Each row was made from one path, in order. Every step used is in the known rows, and no mark comes twice. Write each row's path.
(in the rows, 128 means zero)
Known rows
zelo/lonu/fufekad: [133,125,135,139,126,139,103,101,146,135,112,120,165,145,159,120,123,123,116,124,139,108,135,128,139,125,116,115,120,174,121,92,119,123,146,149,115,122]
zofovi/ruru: [134,149,140,127,135,132,149,131,142,126,129,123,165,123,153,109,124,119,120,136,127,141,135,125,138,125,149,136,125,137,142,125,118,137,128,135,99,123]
nelabod/vafa/fufekad/lonu/zelo: [124,117,112,113,132,129,142,144,124,128,139,152,102,100,105,112,122,135,138,131,113,155,138,104,130,136,127,123,141,89,140,107,129,151,116,108,148,146]
dizo/lonu: [129,128,148,135,142,134,129,112,125,133,117,123,121,112,133,132,139,119,124,121,117,117,156,132,124,123,145,125,127,141,131,119,126,106,130,141,134,124]
ruru/balim/lonu/zofovi: [156,131,132,146,123,124,129,125,110,139,125,121,108,112,96,138,152,145,136,144,138,110,114,130,131,133,101,139,135,154,119,131,145,125,134,135,131,126]
zelo/lonu/balim/ruru/zofovi: [140,128,126,114,115,132,116,135,151,147,99,103,153,144,174,141,113,134,128,117,142,95,110,137,116,158,126,111,129,127,125,111,132,115,136,144,135,121]
nelabod/vafa/fufekad/lonu/dizo: [122,115,112,112,118,137,115,152,116,137,142,145,78,135,87,133,107,122,128,139,131,145,141,115,120,133,115,131,142,117,130,124,147,162,123,123,153,140]
ruru/zofovi/vafa/fufekad/lonu: [92,131,118,120,135,115,137,131,130,128,142,151,123,148,107,125,110,119,115,137,106,154,121,125,123,116,137,137,144,83,140,146,129,122,120,113,135,131]
zelo/lonu/fufekad/vafa: [136,118,143,145,130,142,106,108,146,146,120,111,150,148,204,112,133,117,111,125,143,103,115,140,141,121,120,105,122,175,123,97,109,139,144,160,114,126]
tibe/firov: [149,131,114,137,124,137,129,133,127,133,116,133,152,109,131,133,113,133,134,124,134,150,129,133,128,109,135,109,117,158,112,113,124,117,136,154,116,128]
fufekad/lonu/dizo: [131,125,119,122,123,129,112,130,128,126,129,125,102,125,106,138,119,125,126,144,124,127,142,139,131,115,137,124,113,146,120,145,145,133,121,145,141,136]
vafa/fufekad/lonu/zofovi/ruru: [118,147,126,135,130,120,158,153,120,110,151,142,129,131,113,115,116,129,121,154,106,162,140,136,135,134,122,149,140,131,150,145,138,140,133,110,133,132]
vafa/fufekad/lonu/zofovi/firov: [123,151,119,153,122,111,129,138,110,94,142,145,101,136,109,146,114,122,130,140,100,137,140,128,119,127,111,136,116,116,133,159,122,139,135,108,129,148]
nelabod/vafa/fufekad/lonu: [119,122,122,123,125,132,133,147,119,131,132,145,93,127,96,125,107,120,127,139,111,150,136,115,116,132,121,130,139,105,140,109,136,144,126,112,140,145]
zofovi/vafa/fufekad: [116,150,132,113,135,136,131,114,112,115,144,160,149,160,139,128,123,114,112,126,122,144,145,113,135,121,132,138,149,114,128,143,113,138,128,126,124,129]
ruru/balim/lonu/dizo: [159,117,129,113,122,135,114,125,114,143,128,117,100,121,86,140,152,129,138,145,152,103,128,122,138,129,111,131,131,149,110,133,146,141,114,151,129,121]
vafa/fufekad/lonu: [120,132,127,120,131,129,136,138,119,105,135,140,110,136,104,125,115,120,124,148,101,150,147,125,130,119,126,133,130,117,133,132,134,128,121,122,137,142]
lonu/balim: [138,132,141,132,127,143,126,127,130,117,120,127,157,133,132,119,118,130,130,107,142,122,128,131,123,132,138,119,138,141,120,116,135,122,119,143,134,120]
lonu/balim/ruru: [150,124,137,112,122,140,127,139,121,110,116,115,141,142,153,145,125,134,136,114,145,108,131,138,117,152,128,121,135,135,120,128,132,121,126,135,137,125]
zofovi/ruru/balim: [153,153,141,127,129,141,159,131,129,131,130,125,173,118,127,110,136,123,123,138,137,118,123,109,138,145,131,136,134,138,146,124,124,140,117,140,104,120]
zelo/lonu/mosi: [131,150,114,133,118,143,106,102,145,158,115,127,163,118,172,130,141,132,122,127,140,103,132,112,151,136,130,115,109,158,122,102,107,124,147,156,111,117]
zelo/lonu: [139,154,129,128,122,138,112,104,144,142,104,121,154,132,171,128,117,117,114,136,118,109,139,125,138,125,134,115,113,157,124,111,118,127,142,158,115,138]
nelabod/vafa: [137,132,130,137,124,138,122,128,133,150,117,130,122,119,130,124,116,127,126,118,138,130,124,115,115,130,133,124,130,125,130,104,126,145,141,131,122,136]
balim/lonu/mosi: [127,115,119,129,130,128,116,118,131,148,126,121,114,100,122,132,164,137,142,134,145,123,127,125,146,119,129,135,117,137,112,110,118,118,133,136,109,113]
ruru/zofovi/lonu/mosi: [106,112,112,151,137,126,115,120,155,151,130,120,136,103,125,117,142,147,136,104,147,134,109,122,139,114,143,128,114,116,124,115,116,117,131,117,118,106]
balim/ruru/zofovi: [141,129,125,125,130,120,125,143,142,139,115,110,121,135,147,145,126,142,129,128,135,125,114,133,117,134,130,132,122,107,126,132,125,121,146,128,119,124]
ruru/balim/lonu/zofovi/vafa/fufekad: [133,137,129,122,127,125,136,119,89,129,149,155,117,145,95,140,150,132,126,142,134,124,123,116,135,137,93,149,163,128,122,149,136,137,128,120,137,124]
balim/ruru/zofovi/vafa/fufekad: [118,136,122,103,133,120,131,136,121,127,139,142,130,168,147,146,123,129,119,127,131,138,122,121,119,140,123,142,150,82,132,151,116,133,138,111,126,122]
vafa/fufekad/lonu/balim/ruru/zofovi: [121,105,123,108,122,123,138,168,126,110,130,124,110,148,107,139,109,136,138,129,125,135,118,138,109,152,117,130,148,88,134,131,145,116,115,110,157,124]
firov/tibe: [126,149,127,120,110,135,123,114,129,125,123,122,147,132,136,113,137,117,122,124,124,136,132,115,136,107,130,125,90,149,121,138,119,134,140,133,105,133]
balim/ruru/zofovi/firov/tibe: [129,146,116,120,104,109,117,133,137,125,117,104,124,136,154,148,137,117,136,119,129,116,110,117,112,126,122,128,69,100,123,163,101,137,146,110,86,132]
ruru/zofovi/firov/tibe: [117,154,120,139,108,111,118,121,145,131,121,114,139,128,132,121,131,111,130,113,127,130,109,108,118,107,132,127,72,107,125,151,102,139,139,118,82,129]
vafa/fufekad/lonu/zofovi: [123,139,122,142,126,123,133,141,111,109,142,146,104,137,99,131,115,136,124,145,105,152,139,134,128,126,112,139,137,134,131,142,143,130,140,117,150,140]
balim/lonu: [133,120,136,124,133,123,122,120,130,132,118,114,103,115,122,132,139,122,133,142,122,131,134,139,133,107,134,134,120,134,115,117,130,120,128,137,112,132]

Which path is each row?
[113,115,128,143,141,120,120,123,154,134,121,113,124,117,126,116,118,134,128,112,124,140,116,133,127,103,148,127,116,115,127,122,129,120,125,119,122,126] -> ruru/zofovi/lonu
[155,125,132,104,139,124,166,130,131,135,134,120,148,79,121,103,168,134,147,146,135,124,125,111,156,139,133,134,134,119,139,117,122,140,100,130,106,120] -> zofovi/ruru/balim/lonu/zelo
[118,127,111,140,124,131,125,123,132,136,130,130,125,102,115,130,143,139,133,135,127,125,128,126,139,125,138,125,109,135,128,122,125,112,128,131,126,122] -> fufekad/lonu/mosi
[146,92,155,133,139,132,151,135,127,140,143,104,136,121,144,99,166,118,132,143,159,113,97,137,142,131,111,131,143,152,136,105,120,145,111,137,98,109] -> zofovi/ruru/balim/lonu/fufekad/vafa
[127,118,154,132,137,143,131,119,123,126,118,124,139,117,124,126,132,120,132,101,132,107,148,137,116,138,145,119,144,143,128,111,136,100,113,143,152,114] -> dizo/lonu/balim
[132,134,129,126,126,141,127,140,121,136,132,148,116,137,116,122,112,123,125,122,135,147,135,102,119,135,117,132,148,110,132,104,124,156,137,119,129,135] -> nelabod/vafa/fufekad
[127,104,124,119,122,120,133,156,139,124,114,106,116,128,120,141,113,140,139,126,129,118,107,151,105,145,132,121,129,103,130,130,147,104,117,121,150,125] -> fufekad/lonu/balim/ruru/zofovi
[91,120,125,116,130,123,140,138,127,120,142,152,142,153,100,118,105,122,123,118,121,145,116,132,114,132,136,130,160,85,136,137,141,117,103,115,153,121] -> ruru/zofovi/vafa/fufekad/lonu/balim
[160,118,128,114,136,127,142,119,121,134,124,123,123,85,107,119,167,143,148,138,135,113,125,112,148,130,123,125,129,123,120,116,127,130,107,137,124,127] -> ruru/balim/lonu/zelo
[136,106,147,154,139,137,117,123,134,129,136,118,135,144,170,109,140,127,120,116,153,123,111,141,133,113,125,117,131,157,122,108,112,139,137,145,116,119] -> lonu/fufekad/vafa
[103,137,124,110,132,127,138,120,112,109,144,157,125,149,119,131,115,111,115,143,100,148,146,125,131,118,135,135,140,107,136,149,124,126,116,117,137,141] -> zofovi/vafa/fufekad/lonu
[131,126,118,122,137,122,138,125,137,119,125,131,124,92,125,114,132,138,137,137,107,139,139,129,141,118,148,117,112,118,131,129,128,121,115,129,135,143] -> fufekad/lonu/zelo
[110,111,122,109,124,118,135,136,131,130,122,122,131,142,133,148,115,130,130,122,128,115,106,150,105,145,141,123,138,94,132,148,138,102,112,119,150,126] -> fufekad/lonu/balim/ruru/zofovi/vafa
[153,123,138,123,128,131,133,121,116,137,118,115,114,111,100,131,151,127,136,145,133,108,122,120,134,126,116,132,128,137,119,118,136,124,116,141,118,128] -> ruru/balim/lonu
[129,118,124,124,148,128,129,109,140,112,129,127,138,92,146,109,138,139,139,109,120,138,144,124,151,109,154,117,114,126,123,124,117,131,114,119,129,137] -> zofovi/lonu/zelo
[132,112,129,98,121,135,138,157,109,91,132,130,112,150,122,145,116,128,138,135,118,128,144,137,117,154,115,126,145,113,130,136,142,121,111,115,157,136] -> vafa/fufekad/lonu/balim/ruru
[111,144,120,144,127,116,129,111,117,127,134,144,125,131,127,141,120,131,116,139,109,132,128,146,125,118,135,130,126,139,132,161,136,116,137,125,142,141] -> fufekad/lonu/zofovi/vafa
[111,118,106,129,120,138,127,145,120,148,141,150,103,112,98,126,130,135,135,131,134,144,128,102,128,143,114,131,136,105,136,101,124,141,131,109,137,126] -> nelabod/vafa/fufekad/lonu/mosi
[119,157,127,134,130,128,128,118,105,118,151,166,141,163,132,134,122,132,110,124,126,147,136,121,132,127,117,143,156,131,127,154,122,141,147,121,137,127] -> lonu/zofovi/vafa/fufekad
[113,143,140,146,140,125,128,97,110,141,132,145,130,128,141,144,139,127,114,114,122,116,147,139,121,127,139,132,142,148,132,148,126,106,144,131,147,122] -> dizo/lonu/zofovi/vafa
[127,144,146,149,141,125,151,126,127,138,133,125,138,108,139,122,138,126,120,126,122,130,147,139,128,139,140,141,137,156,148,133,128,117,141,129,130,116] -> dizo/lonu/zofovi/ruru
[130,138,143,157,138,127,126,116,118,136,124,128,115,113,127,137,139,135,123,118,122,119,148,141,121,129,131,131,133,158,130,131,135,108,149,136,146,122] -> dizo/lonu/zofovi
[148,94,141,133,132,131,122,117,119,129,125,117,123,123,87,123,158,132,138,133,154,108,118,125,133,127,96,134,137,154,116,100,138,121,119,132,117,112] -> ruru/balim/lonu/fufekad
[130,150,120,164,121,108,123,125,122,110,124,127,106,116,122,149,118,126,131,137,104,120,130,139,115,122,127,128,95,132,130,158,125,127,137,120,122,150] -> fufekad/lonu/zofovi/firov
[121,77,128,135,141,119,110,129,146,122,124,103,119,139,137,133,130,143,136,106,149,125,114,145,120,122,120,131,122,125,122,116,126,114,137,102,125,113] -> balim/ruru/zofovi/lonu/fufekad
[118,109,127,119,118,141,135,155,118,123,132,144,112,131,91,118,102,122,134,120,127,142,129,120,109,148,118,123,155,106,137,103,147,138,109,112,158,136] -> nelabod/vafa/fufekad/lonu/balim
[135,101,137,113,131,138,123,130,126,100,118,109,130,131,156,142,123,131,139,104,138,111,136,145,121,139,137,118,126,136,119,129,132,118,112,116,144,131] -> zofovi/lonu/balim/ruru
[129,139,123,155,125,119,128,130,124,123,125,129,109,117,113,134,119,140,124,143,110,134,128,146,124,119,126,130,117,149,129,143,144,117,142,129,144,142] -> fufekad/lonu/zofovi
[118,169,121,126,122,132,116,102,116,134,135,160,156,167,168,137,116,121,102,132,118,125,140,119,140,135,113,131,145,148,129,141,118,140,154,135,134,136] -> zelo/lonu/zofovi/vafa/fufekad
[132,103,114,114,146,112,129,133,150,125,123,109,119,100,156,128,138,153,146,110,130,131,120,132,136,126,145,122,115,93,127,132,118,125,123,106,131,129] -> balim/ruru/zofovi/lonu/zelo
[123,135,123,114,132,117,127,124,134,142,123,125,136,149,160,150,127,132,120,123,136,121,111,132,116,132,138,133,131,97,128,151,116,120,141,124,119,123] -> balim/ruru/zofovi/vafa
[149,131,142,115,131,128,158,131,125,138,126,112,139,105,112,116,152,119,134,153,132,119,122,121,140,135,126,142,133,134,138,119,130,134,109,134,100,121] -> zofovi/ruru/balim/lonu
[125,126,118,109,124,133,118,144,114,111,145,142,95,145,94,133,115,122,126,147,119,145,153,126,135,120,121,133,134,131,123,145,144,146,119,132,149,134] -> vafa/fufekad/lonu/dizo
[110,142,127,134,135,119,126,112,143,147,127,137,152,140,137,125,120,126,114,117,132,135,110,126,123,113,149,131,134,104,130,137,120,122,133,134,115,120] -> ruru/zofovi/vafa
[111,156,114,138,100,111,127,133,107,95,144,141,106,139,108,134,126,111,129,138,99,144,137,116,124,116,103,135,84,126,130,174,118,145,140,99,117,149] -> vafa/fufekad/lonu/zofovi/firov/tibe
[138,142,136,124,118,148,115,111,141,133,104,121,172,136,163,121,112,120,122,116,132,100,132,130,131,140,134,106,129,159,122,102,130,122,126,159,132,129] -> zelo/lonu/balim
[113,105,134,141,137,128,123,129,152,127,120,114,143,122,118,110,112,135,135,92,141,131,110,140,119,118,147,119,133,117,125,115,140,115,109,120,138,116] -> ruru/zofovi/lonu/balim
[119,120,133,118,125,137,138,146,117,98,135,141,128,142,97,119,108,122,131,128,115,142,141,131,122,135,126,125,148,119,130,122,146,122,104,124,155,133] -> vafa/fufekad/lonu/balim
[111,79,141,162,149,124,115,127,157,138,136,104,121,132,158,99,132,132,126,101,150,133,92,149,129,98,134,117,128,133,126,107,117,132,128,122,120,114] -> ruru/zofovi/lonu/fufekad/vafa
[142,148,121,116,116,143,95,110,140,148,114,122,139,141,160,138,117,119,115,136,134,104,146,125,143,126,130,114,115,170,116,126,129,145,139,168,125,130] -> zelo/lonu/dizo
[128,134,122,118,99,118,120,140,135,117,118,104,143,141,146,141,132,120,143,100,145,109,105,121,105,141,122,120,87,101,121,155,111,132,130,111,103,125] -> lonu/balim/ruru/zofovi/firov/tibe
[132,135,136,138,133,112,143,135,132,137,132,116,123,110,131,122,140,130,129,148,127,142,127,146,137,123,129,149,129,149,131,131,132,131,141,126,109,125] -> balim/lonu/zofovi/ruru
